Each row comes from the steps of one walk. Every step used is in the known rows, and no mark comes twice. Write the walk behind each row, first mark first.
Known rows:
M, Q, Z, T, J:   20  140 -243  -13 -266  172  -37 -275   62 -350   44  140  204 -318 -126 -263 -226 -370  376 -204 -168    1  158 -476    6 -234   44
T, M, Q, Z:  -67  199   31  369  -75  -15 -143 -170  -44 -498   26  204  -26 -247   91 -139 -168 -271  298 -166  -30 -199  245 -222   49 -261 -191
S, J:  -94  -81   31   87   -7   44  280  190   43 -106    6  -38  -87  -65  -54    1   56  -38  234  -78 -280  -67   47    7  -10 -152  -32
Q, Z, T, J, S: -101  -45  -14  -28 -314 -118   49 -106   46 -354   28  -49   38 -355 -285  -17 -130   41  140 -443 -229  -12   17 -343  -27  -90  317
T, J, H, M, Q: -203  -40 -206   11 -101  182  212 -406  228  313  106   36  126 -261  -69 -284  -23 -411  410 -179 -158  -69  108 -544   42 -542  229
T, J, H: -219  -14  -86 -129  -46   83  181 -254   69  123  107 -130    7 -193 -210 -172  121  -65  188 -320 -118   -7 -159 -268  -61 -101  475
W, S, Z:  -43 -109  -64  100   43  -99  128  469 -168   96 -113   97   90 -120  -28   -1  109  -61   72 -112 -249 -249  186  219   69  108 -307
W, S:   44   41    7  -69  -28  -55  -57  222  -78   54  -19   79  117 -121  -40  -18  109  -49   61 -115  -27 -150   61  -81  109   -1 -118
H, M, Q:   -6  -79  -39  132  -31  155   45 -230   79  146   10  188   74  -36  147  -47 -142 -312  237  122  -23  -34  284 -260  117 -438 -203
J, T, M, Q, Z: -146  268  193  546 -101  -45   18  -22 -154 -347    6   85    3 -241  141 -131  -98 -379  420  -69   94 -281  285  -50   42 -447 -149
H, M, T, J, S, Z: -240 -332 -146  128 -272  193  365  -20   57  234  -29   39 -130 -180 -333 -149 -182   24  243 -258 -186 -141  161  -71  111 -130  -54
S, Z:  -65 -113  -49  160   57  -15  187  204  -87   84  -69   -1  -10  -45   28   33    4   26   76  -34 -162  -97   77  278   29  108 -206
H, M:  -45 -215   10   58  -75   34   84   13  123  222  -31   26   24    8   56   95  -77 -115   11    6  -56   27  210 -142  103 -171  -45
Q, Z, T, J, H, M: -138 -201  -96   35 -256   34  250 -113  195  -81  -45 -134  195 -654 -244  -13  -16 -321  335 -414 -339  202  209 -728  115 -338  532
Z, T, M, H: -170   77  -49  141 -186   69 -114   48   98 -228  -70   14  258 -297 -410   -4    6  162  147 -195 -108  356  -97 -218  162   -3  105
M, Q, Z, T, J, H:  -55   67 -176   26 -184   99   97 -351   95 -343   79    7  170 -634 -124 -213  -78 -417  509 -271 -196   25   73 -585  -44 -317  429
W, S, Z, T:  -16  -68 -124  118  -84    4  129  429 -238  -79 -188   47  335 -323 -265  144   89 -119  196  -98 -277  -55   93  131  132  206 -205
J, S, W: -115 -136  107  -20  -25 -318   50   25  -77 -137 -220 -181 -200 -216 -134   99  130   20   15  -25 -163 -136  -66  250 -146 -148   32
J, H, M, T:  -90 -356   23  108 -113  168  321  -92  134  225    4 -201 -101 -503  -60   53  -54 -123  192   94  -29   88  122 -379  169 -296  370
M, H:  -44 -129 -119   71    7  -88  -68   46  180  189   23   14   -4 -107  -57 -140   26  180  -56  -64 -102  230   18  -43   52 -182  103
H, M, Q, Z:   41  -67  -60  279  -67   21    3 -149  164  -68   65  194   -8 -233  306  -61 -287 -434  321    9 -119 -103  426 -250  102 -537 -106
Z, T:   37   68  -87  -41 -118   74  -16  -44  -38 -176  -63  -23  186 -189 -199  122  -48  -45  106   12  -23  196 -105 -129   14  101  114
J, S, Z: -179 -208  105  175   26 -196  196  186 -118  -81  -25  -23 -113 -144 -189  138   36  149   44 -179 -185 -172   30  373  -55   28  -98
T, M: -125  154   62  148    0   33   -7  -40  -79 -211  -59  -36   20    9 -159  -20  -15   12   92 -188   21  -68  -61  -51   90   94  -53

Write each row's walk:
-101  -21   83  265  -86    2  396  539 -153  204  -41 -111   31 -107  -36  -50  184 -218  368 -174 -241 -297  184  105   36 -355  -80
W, S, J, T
-212  -44 -129 -213 -246 -130  111 -128   31 -228 -263 -185   72 -287 -497   -6  109  -67  171 -225 -302   17 -159  -38 -111  -40  211
Z, T, J, S, W
  -1   20 -104  -42 -269   49   39  -93   50 -249  -36  -11  159 -294 -194 -147  -75 -162  226 -305 -167  114   94 -465   38   16  237
Q, Z, T, J
-159  -10  118  265  -74   68  415  268  -67  129  -13 -173  -72  -46  -47   -6  140 -126  351  -80 -158 -158  115  126  -25 -347   -1
S, J, T
-284 -189 -100  -18 -104  -69  269  -27  -20    3  -12  -24  -67  -43 -314  -78  -49  172  146 -392 -235 -213  -58  210  -86   25  -68
T, J, S, Z
-182 -252  -18  167  -31   69  392  124   75  130   16   70   59 -502   24  -47   56 -475  537 -116 -429 -273  386 -359  118 -693  -32
W, S, J, H, M, Q
-235  261  253  376  -87    6   84   43 -168   15  -19  -97   57   16 -148   48   44  -96  152 -120  139 -145    9   74   62 -113   20
J, T, M
  95  -44  -59  232 -209   77  -17  -82  125 -235  -68  190  213 -468  108   17 -268 -485  420   52 -175   74  390 -444  144 -456  -58
H, M, Q, Z, T
-220  198  117  481  -97  160  269  314 -231 -109  -50   84  134 -137 -125 -167  105 -440  666 -251 -177 -433  191  -67  100 -500 -346
W, S, J, T, M, Q
-287   21   99  405 -117  -34  272  489  -18  136  -72  -78   64 -282 -234 -168  277  -15  426 -349 -303 -152  167   45  182 -495  -83
W, S, J, T, M, H
 -52  152   88  240 -204  -42  -95   82 -106 -669 -105   -7  169 -348 -231  111  -67 -106  184 -302  -93   69   71 -307  141   97   94
Q, Z, T, M
-143 -194   45    2  -19  -89  378  376  -53  -43   55 -189   -9 -440 -138   33  309 -182  263 -264 -459 -170   91 -218   16 -272  207
W, S, J, H
 -80  261  -47  125 -171  251 -143 -246  -96 -461  -81  222  350 -242 -233   13 -142 -270  329  -66   11  -32  -24 -221  134  -46 -153
Z, T, M, Q
 -49  -21 -204  103 -316  199   29 -294  206 -104  -12  201  238 -313  -55 -206 -245 -513  410 -196 -221   69  343 -631  120 -446   12
H, M, Q, Z, T, J
 -84   62   22  226 -238 -115 -132   59  116 -460 -110  -34  150 -524 -257  -17  -74   53  142 -349 -249  316  124 -268  194  -69  192
Q, Z, T, M, H
-256   40   -4  294 -123   25   86  -52 -228 -576 -134  206  186 -340 -368  161  -81 -125  368 -214 -175 -211   12  128   56  -38 -293
J, S, Z, T, M, Q
-281 -310 -177   45 -161  172  446  -16   76  182  -95 -156  267 -434 -431   94   53 -183  386 -297 -427  168   90 -355  156  -52  267
S, Z, T, J, H, M
-284  104  222  427  -85   45  328  234 -139 -112  -59 -173  -39  -45 -183  -10  139 -100  494 -229 -153 -224   59   49   67 -292  -70
S, J, T, M
-253  246  122  478  -95  159  270   13  -87 -180  -23   22    0  -80 -148 -104   -4 -342  630 -147  -93 -316  128   69   18 -507 -228
S, J, T, M, Q
-133  -68 -192 -113 -178  233  224 -196   64   53  113 -229  -72 -301 -265 -268    9  -59  264 -168  -47    5 -153 -392   15  -37  429
M, T, J, H
-189   74    0  189  -18  -16 -107  -40   88  -25  -39   12   26  -82 -207 -108   56  176   49 -225  -70  107  -33  -76  102 -123   -9
T, M, H
-144 -463  -59  131 -180  162  540  316   36  201  -33 -149  -79 -559 -145  -18   69 -267  433 -117 -399 -117  239 -362  241 -474  219
W, S, J, H, M, T
-200  -18    7 -123 -167  -25  100 -182  102   26  103   48  -65  -11 -276 -140   10  135   20 -386  -77 -127 -143  -79  -78  -70  151
T, J, S
-208 -281  -44   -5 -342  211  246 -245  188  205   45  -43 -161 -122 -307 -193 -204    8  135 -220  -62  -85   56 -303  110 -263   92
H, M, T, J, S
-179 -236  -58  222  -18  160  437  -94  180   80   70   -6    9 -415   45  -24  -20 -394  562  -54 -367  -78  227 -239   37 -714   64
S, J, H, M, Q
-183 -126 -114 -135 -232  -12  181 -148   31  -93 -195 -284 -316 -237 -347 -223   -2   17  132 -120 -133 -162 -157  -22 -113 -114   91
M, T, J, S, W
-118 -110 -139  154 -116   56  187 -301  194  105  131   33   18 -438  142 -272 -140 -456  466 -258 -196  -57  290 -638   62 -660  280
T, J, H, M, Q, Z
-233   16  -73  347  -84   26   51  190  -22 -170 -174   -4  238 -301 -447   51   15  185  202 -218 -286  245  -10   49  191  129  -81
S, Z, T, M, H
-212 -182  -74  -50  -83   98  272 -254  193  382   66 -137   35 -234 -140 -119   82 -174  243 -293 -234   47   70 -486   72 -296  371
T, J, H, M
  19 -197  -19  274 -157  -33  161 -184  155 -233  -33    5  179 -781   66   70 -120 -508  474  -27 -241  120  333 -559  100 -555  302
J, H, M, Q, Z, T
-316 -120   37  297 -147 -181   68  177  -74 -300 -152   -1  162 -412 -590  136   54  327  184 -394 -288  147 -107  164  122   30    9
J, S, Z, T, M, H
-145   10 -248  -23 -154  190  196  -20   -7  -53 -131   32  226  -93 -380  -48  -81  -47  297 -250 -225   58  -30  -73    7  227  -58
S, Z, T, J
